Every row comes from one small tree of marks. The marks that hang from a mark follow it in brackets, in alphabetical order. Every link used is in the known rows. Which tree was each row made from?
Known rows:
noseza[vafab[kulab]]: 1	14	11	22	-1	-9	11	-12	-3	-18	1	2	-3	7	2	-5	-6	-8	-4	-1	-8	-18	-8	-1	4	-6	-3	4	-6	-5	-11	-6	-5
tulag[duni[topuvu[fabuze[bisu[rusid] febes[bupemo]]]]]: 0	8	27	21	-2	-10	3	-22	-7	-9	-1	-8	0	2	1	-2	-10	0	-9	11	-2	-24	-14	-6	22	-6	-10	10	-17	11	-5	-1	4
bisu[fabuze[febes[bupemo[noseza]] topuvu]]: -2	-4	12	15	3	-13	2	-13	-15	-9	-4	-1	12	3	-6	-2	-7	-8	-12	4	-10	-17	-9	-8	10	-2	0	0	-9	7	-4	-5	1
vetuf[duni[topuvu[fabuze[bisu[rusid]]] tulag] zire]: -3	3	15	15	1	-6	6	-30	-1	-25	1	2	-11	12	15	-3	-15	-6	-5	7	4	-25	-10	2	27	-17	-10	8	-8	1	-15	-4	8
febes[bupemo[noseza] fabuze[bisu]]: -6	0	16	15	2	-10	8	-5	-6	-20	1	-2	12	8	-5	-4	-12	-14	-2	5	-3	-22	-9	-9	16	-9	5	-3	-14	7	-8	-12	5
topuvu[duni[tulag vetuf]]: -4	-6	12	13	3	-7	-3	-18	0	-22	1	9	-5	2	3	-13	-19	-7	3	6	-4	-24	-6	4	21	-6	-7	3	-3	0	-8	4	-7
noseza[bupemo[febes[fabuze[bisu topuvu]]] vafab[kulab]]: 1	8	15	29	0	-12	15	-3	-13	-13	1	-8	-2	12	0	-4	-6	-8	-12	2	-7	-18	-6	-12	20	0	6	-1	-15	7	-10	-11	-3
kulab[vafab[noseza[bupemo]]]: 4	10	18	19	3	-10	-4	-10	-5	-17	2	-7	1	9	6	-11	-13	-11	-4	3	7	-15	-10	7	3	-3	-2	-2	-5	4	-10	-12	-9
noseza[bupemo[febes] vafab]: 7	8	8	24	3	-9	14	1	-3	-13	-4	-5	-8	4	-3	-4	-10	-11	-8	7	3	-21	-1	-3	13	-4	3	1	-15	6	-13	-9	-5
rusid[bisu[fabuze[febes[bupemo]]] nizo]: -5	-3	15	13	-6	-20	12	-21	-9	-14	-7	-12	1	-4	-11	-6	-12	1	-2	2	-9	-11	-7	-7	7	-14	6	7	1	0	-6	-7	0
duni[topuvu tulag]: -4	4	12	15	2	-8	3	-20	4	-19	2	7	-5	5	1	-9	-19	-7	-6	4	-7	-21	-9	5	14	-3	-8	7	-7	2	-12	-7	-3
noseza[bupemo[febes[fabuze]] vafab[kulab]]: -1	9	14	26	1	-13	13	-5	-5	-19	0	-3	-7	11	-4	-6	-12	-9	-5	-2	-2	-23	-3	-8	13	-4	3	0	-15	2	-13	-11	-2
duni[topuvu[fabuze] tulag vetuf[zire]]: -7	-1	12	16	2	-6	6	-30	7	-30	2	7	-8	6	11	-9	-22	-13	-2	2	-2	-27	-5	9	31	-2	-12	10	-7	7	-20	2	3
duni[topuvu]: -1	7	12	18	0	-8	6	-15	1	-17	3	1	-3	5	-2	-4	-13	-6	-4	5	-4	-21	-10	2	10	-5	-7	6	-10	5	-10	-7	-5
rusid[bisu[fabuze[febes[bupemo] topuvu]] nizo]: -5	-3	16	14	-6	-20	12	-20	-15	-12	-7	-15	5	-3	-9	-4	-9	3	-7	4	-12	-8	-9	-9	11	-11	7	6	2	4	-5	-6	-2
fabuze[bisu topuvu]: 2	8	10	18	1	-8	6	-6	-14	-6	4	-5	8	1	4	-2	0	-2	-7	10	-9	-9	-12	-5	14	-3	2	0	-7	7	-3	-5	-7
kulab[vafab[noseza[bupemo[febes[fabuze[topuvu[duni]]]]]]]: 4	1	24	24	2	-6	-6	-8	-16	-15	5	-11	2	16	0	-8	-19	-9	-6	8	0	-18	-8	0	13	1	4	-8	-8	8	-8	-9	-8
vetuf[duni[tulag] zire]: -3	-1	6	9	1	-7	2	-17	-3	-30	0	8	-7	9	13	-10	-11	-6	-1	-1	7	-19	-8	-1	12	-13	-12	2	-3	-5	-16	-5	3
bisu[fabuze[topuvu[duni]] rusid[nizo]]: -4	5	19	16	-5	-14	4	-25	-9	-6	-5	-7	-5	-8	-6	5	-10	4	1	10	-6	-15	-4	4	10	-19	7	1	3	4	0	2	-4
topuvu[duni fabuze[bisu febes[bupemo[noseza]]]]: 7	0	16	22	-2	-1	1	-12	-14	-11	3	-9	7	12	-1	-4	-16	-5	-6	17	-9	-23	-5	-12	24	-5	1	-2	-12	3	-3	4	0
kulab[vafab[noseza[bupemo[febes]]]]: 7	6	16	21	4	-8	-1	-8	-7	-15	3	-8	-1	11	0	-11	-16	-10	-7	4	3	-15	-8	5	6	-2	0	-2	-6	4	-11	-14	-8
febes[fabuze]: -7	6	16	16	-1	-11	4	-6	-3	-21	3	2	1	6	-3	-3	-12	-5	5	-1	-4	-20	-9	-4	5	-7	1	-3	-8	4	-6	-5	0
febes[bupemo[noseza] fabuze[bisu topuvu]]: -6	-1	18	17	2	-10	8	-2	-13	-17	1	-5	16	9	-4	-2	-9	-12	-7	7	-8	-18	-11	-11	19	-6	6	-4	-14	12	-7	-11	3
fabuze[febes topuvu]: 5	4	13	17	1	-7	0	-8	-18	-8	3	-3	6	4	0	-4	-2	-2	-10	5	-13	-10	-13	-12	8	2	-4	2	-8	5	-4	-1	-6
tulag[duni[topuvu vetuf]]: -3	-2	17	16	-3	-10	-1	-20	5	-21	0	2	-6	-2	0	-11	-13	-5	-2	2	0	-23	-12	6	20	0	-17	10	-12	11	-9	-1	-5
bisu[fabuze[febes topuvu] rusid]: -1	3	17	16	4	-14	1	-22	-14	0	-5	-2	2	-3	-5	6	-1	1	-6	5	-9	-16	-14	-5	6	-11	0	5	-6	6	1	0	0
vafab[noseza[bupemo]]: 2	7	18	15	5	-14	-4	-9	-1	-12	4	-3	-4	6	0	-6	-10	-4	-4	4	8	-17	-8	2	5	-3	-3	-1	-6	-2	-11	-9	-4
topuvu[fabuze]: 1	13	14	19	-2	-8	6	-7	0	-16	3	0	-1	4	-1	-2	-15	-2	4	7	-5	-18	-5	3	9	-7	0	0	-4	4	-8	1	0
duni[topuvu[fabuze[febes]] tulag vetuf]: -5	-3	15	18	1	-7	0	-29	4	-22	1	5	-5	6	3	-13	-23	-9	-7	3	-13	-24	-10	-1	30	3	-11	11	-8	9	-12	-1	0
febes[fabuze[topuvu]]: -7	6	18	17	0	-10	4	-4	-10	-18	3	0	6	5	-3	-2	-8	-5	1	2	-8	-16	-11	-7	9	-3	3	-3	-7	9	-5	-4	-1
tulag[duni[topuvu]]: 1	5	16	18	-3	-8	1	-14	2	-17	2	0	-5	0	-1	-8	-11	0	-3	5	1	-20	-11	5	11	-2	-15	6	-12	8	-8	-3	-5

Write each row's tree:
0	5	13	15	3	-11	5	-10	-16	-7	-1	-4	12	7	3	-5	-1	-8	-11	4	-7	-17	-11	-18	12	-3	-2	4	-13	1	-5	-8	-1 -> fabuze[bisu febes[bupemo]]
-1	1	13	21	0	-12	6	-17	-15	-11	-4	-1	9	8	-3	-2	-6	-11	-16	0	-14	-18	-9	-9	10	0	0	2	-9	2	-6	-6	1 -> bisu[fabuze[febes[bupemo[noseza[vafab[kulab]]]] topuvu]]
-4	0	11	15	-7	-18	14	-18	-1	-16	-5	-11	-5	-8	-11	-5	-13	5	5	3	-7	-9	-6	5	6	-18	8	5	6	-1	-6	-5	-3 -> rusid[bisu[fabuze] nizo]
8	-3	8	29	-2	-1	16	-6	-7	-16	5	-2	0	13	-12	-5	-15	-10	-6	4	-16	-16	-5	-6	17	-5	4	-2	-13	2	-9	-12	0 -> bupemo[febes[fabuze[bisu]] noseza[vafab[kulab]]]
0	0	14	16	2	-6	-2	-11	-11	-15	4	2	1	4	3	-6	-13	-1	-4	11	-8	-16	-7	1	16	-3	-2	-2	-3	1	-5	3	-7 -> fabuze[topuvu[duni[tulag]]]
-7	-6	9	12	5	-8	4	-30	6	-29	1	11	-7	4	9	-11	-16	-15	-5	0	0	-26	-9	6	26	-3	-15	11	-8	5	-19	-3	-1 -> duni[topuvu tulag vetuf[zire]]
6	-3	10	27	-1	-2	15	-6	-4	-20	4	1	-2	13	-15	-6	-19	-10	-3	1	-14	-19	-4	-3	11	-5	2	-2	-12	2	-12	-10	2 -> bupemo[febes[fabuze] noseza[vafab[kulab]]]
4	3	13	20	0	-5	1	-6	-17	-6	5	-7	5	5	5	-2	-3	0	-6	16	-8	-14	-9	-5	18	-5	2	-2	-6	4	-1	2	-8 -> fabuze[bisu topuvu[duni]]
-3	3	10	16	-2	-4	5	-25	-1	-29	3	2	-9	14	16	-8	-17	-6	-6	5	2	-23	-8	0	26	-9	-11	5	-6	2	-17	-5	6 -> vetuf[duni[topuvu[fabuze[bisu]] tulag] zire]
0	-4	13	16	-8	-16	10	-20	-14	-10	-4	-14	0	-6	-10	-4	-9	7	-4	5	-15	-4	-10	-4	10	-11	6	6	4	3	-3	-3	-4 -> rusid[bisu[fabuze[febes topuvu]] nizo]
-3	7	15	18	0	-7	5	-21	6	-20	4	4	-6	6	2	-8	-24	-4	-4	6	-9	-22	-6	7	20	-3	-5	5	-5	5	-12	-3	1 -> duni[topuvu[fabuze] tulag]
4	5	20	24	3	-9	0	-8	-11	-14	4	-11	3	15	1	-10	-16	-10	-6	3	1	-16	-9	-2	12	-2	5	-5	-9	7	-8	-17	-6 -> kulab[vafab[noseza[bupemo[febes[fabuze[bisu]]]]]]
-7	-3	17	16	2	-9	4	-29	-2	-18	-1	2	2	8	7	-13	-20	-13	-13	4	-12	-27	-10	-7	36	3	-8	11	-12	9	-12	-5	1 -> duni[topuvu[fabuze[bisu febes[bupemo]]] tulag vetuf]
-2	4	15	19	4	-13	7	-1	-3	-17	1	-4	-4	5	-8	-4	-15	-4	0	3	2	-22	-4	-6	12	-5	4	-2	-14	8	-9	-9	-2 -> noseza[bupemo[febes[fabuze]]]
0	-10	14	17	-6	-13	4	-26	-14	-12	-4	-11	-3	-4	-6	-7	-16	9	-4	9	-16	-7	-7	-2	17	-10	6	4	6	0	-2	2	-5 -> rusid[bisu[fabuze[febes topuvu[duni[tulag]]]] nizo]
0	9	21	17	3	-17	-4	-16	-2	-14	9	-1	-5	10	1	-9	-10	-1	-4	-2	3	-17	-10	1	4	-4	-5	1	-4	-9	-12	-11	-5 -> vafab[kulab noseza[bupemo]]
-5	-6	17	14	2	-6	-2	-26	-9	-25	0	3	0	11	10	-9	-20	-10	-3	5	-1	-31	-3	-7	29	-3	-7	4	-7	0	-13	10	4 -> topuvu[duni[tulag vetuf[zire]] fabuze[febes[bupemo]]]
1	3	21	22	3	-15	0	-13	-8	-10	11	-4	-2	15	-4	-8	-12	0	-6	-2	-2	-16	-9	-8	13	-2	2	-3	-7	-6	-10	-15	-1 -> vafab[kulab noseza[bupemo[febes[fabuze[bisu]]]]]
-8	-2	22	14	6	-15	-3	-27	-17	-4	-7	0	4	1	-1	1	-8	-2	-9	7	-6	-24	-11	-7	15	-11	2	4	-6	1	0	2	3 -> bisu[fabuze[febes[bupemo] topuvu[duni[tulag]]] rusid]
-3	5	20	20	-1	-15	12	-8	-10	-8	0	-14	-5	-1	-7	0	-10	-1	-5	10	-2	-14	-5	-10	21	-12	11	0	-10	12	-6	-11	-2 -> noseza[bupemo[febes[fabuze[bisu[rusid[nizo]] topuvu]]]]
-1	7	14	18	-6	-7	4	-15	3	-25	1	-1	-8	12	3	-7	-18	-4	-3	6	-3	-24	-10	0	16	-9	-8	3	-8	5	-11	-7	1 -> vetuf[duni[topuvu[fabuze]]]
-2	-5	11	18	2	-5	3	-34	-3	-22	2	4	-4	8	13	-9	-17	-12	-9	4	-7	-24	-9	-3	37	2	-12	11	-9	8	-14	1	3 -> duni[topuvu[fabuze[bisu febes]] tulag vetuf[zire]]
8	-4	10	30	-2	0	16	-5	-13	-14	5	-5	4	13	-10	-4	-12	-10	-11	7	-19	-13	-7	-8	20	-1	5	-3	-12	7	-8	-12	0 -> bupemo[febes[fabuze[bisu topuvu]] noseza[vafab[kulab]]]
5	4	14	20	0	-5	6	-9	-11	-11	2	-7	9	9	-2	-5	-12	-8	-7	11	-10	-18	-7	-12	19	-5	1	1	-12	7	-6	-4	3 -> topuvu[fabuze[bisu febes[bupemo[noseza]]]]
2	5	14	21	-2	-3	1	-14	-5	-13	5	0	-2	6	7	-7	-20	2	2	15	-7	-20	-3	2	24	-8	3	-2	-2	-1	-4	5	-2 -> topuvu[duni[tulag] fabuze[bisu]]
-5	0	11	12	0	-8	0	-19	4	-27	1	7	-9	9	6	-14	-19	-6	-6	1	-3	-22	-12	0	15	-8	-12	6	-7	0	-12	-11	-1 -> vetuf[duni[topuvu tulag]]
-4	3	11	14	-2	-5	4	-24	2	-32	2	5	-11	13	13	-9	-20	-6	-4	2	3	-26	-7	3	21	-9	-13	5	-6	1	-19	-4	6 -> vetuf[duni[topuvu[fabuze] tulag] zire]
-1	-4	12	15	2	-5	1	-15	-12	-20	2	-1	0	5	7	-3	-6	-7	-1	9	-1	-21	-8	0	22	-5	-7	1	-6	5	-10	8	-6 -> fabuze[topuvu[duni[vetuf[zire]]]]
-8	-7	22	15	3	-7	1	-8	-10	-23	2	1	9	11	-4	-6	-21	-12	-4	9	-7	-24	-7	-6	21	-6	4	-5	-10	7	-8	-4	4 -> febes[bupemo[noseza] fabuze[topuvu[duni[tulag]]]]
-1	5	20	19	-6	-7	6	-25	-3	-13	-1	-9	-7	-1	0	-3	-16	0	6	16	-6	-21	-4	1	28	-18	4	4	-1	6	-3	6	-4 -> topuvu[duni[vetuf] fabuze[bisu[rusid[nizo]]]]
7	-2	13	28	1	-2	18	-12	-7	-12	2	-3	-1	10	-13	-2	-13	-9	-6	6	-13	-18	-8	-5	17	-13	5	2	-14	3	-8	-12	3 -> bupemo[febes[fabuze[bisu[rusid]]] noseza[vafab[kulab]]]
-11	7	29	16	-3	-13	8	-15	-17	-12	-3	-12	7	5	-1	4	-9	-4	-3	11	-4	-21	-8	-14	21	-16	11	-1	-8	8	-3	-5	1 -> febes[bupemo fabuze[bisu[rusid[nizo]] topuvu[duni]]]
-8	0	15	16	1	-8	4	-26	10	-25	1	8	-7	4	4	-12	-25	-10	-2	4	-9	-26	-8	9	29	0	-9	10	-6	8	-14	-1	-1 -> duni[topuvu[fabuze] tulag vetuf]
-6	0	13	18	1	-8	6	-26	6	-20	1	4	-4	5	6	-12	-22	-10	-4	7	-11	-24	-9	5	34	0	-6	10	-7	10	-12	-3	-2 -> duni[topuvu[fabuze[bisu]] tulag vetuf]
6	-4	12	28	-2	-1	14	-4	-10	-18	5	-2	2	13	-13	-5	-16	-10	-8	4	-17	-14	-6	-5	15	-1	3	-3	-11	6	-11	-10	0 -> bupemo[febes[fabuze[topuvu]] noseza[vafab[kulab]]]
12	-1	4	26	0	-1	16	-7	-4	-16	4	1	-4	9	-13	-7	-15	-9	-7	6	-13	-14	-3	1	10	-6	-2	2	-10	-2	-12	-10	-3 -> bupemo[febes noseza[vafab[kulab]]]
4	-8	11	20	1	-2	9	-2	-3	-18	5	1	1	7	-18	-5	-20	-7	0	6	-10	-17	-5	-3	12	-6	2	-4	-11	7	-9	-9	2 -> bupemo[febes[fabuze] noseza]
3	2	20	21	-7	-6	3	-27	-10	-9	0	-10	-6	1	1	-4	-14	1	0	15	-10	-20	-6	-8	29	-13	0	6	-4	6	-1	8	-4 -> topuvu[duni[vetuf] fabuze[bisu[rusid[nizo]] febes]]
8	-10	18	24	3	1	8	-8	-15	-7	6	-7	3	8	-15	2	-15	-3	-4	18	-12	-17	-9	-6	24	-12	6	-4	-13	10	-2	-4	0 -> bupemo[febes[fabuze[bisu[rusid] topuvu[duni]]] noseza]
-6	9	22	18	-5	-12	9	-13	-11	-10	1	-10	2	-1	-3	3	-5	0	1	7	-8	-11	-11	-9	15	-14	9	0	-4	10	-2	-7	-1 -> febes[fabuze[bisu[rusid[nizo]] topuvu]]
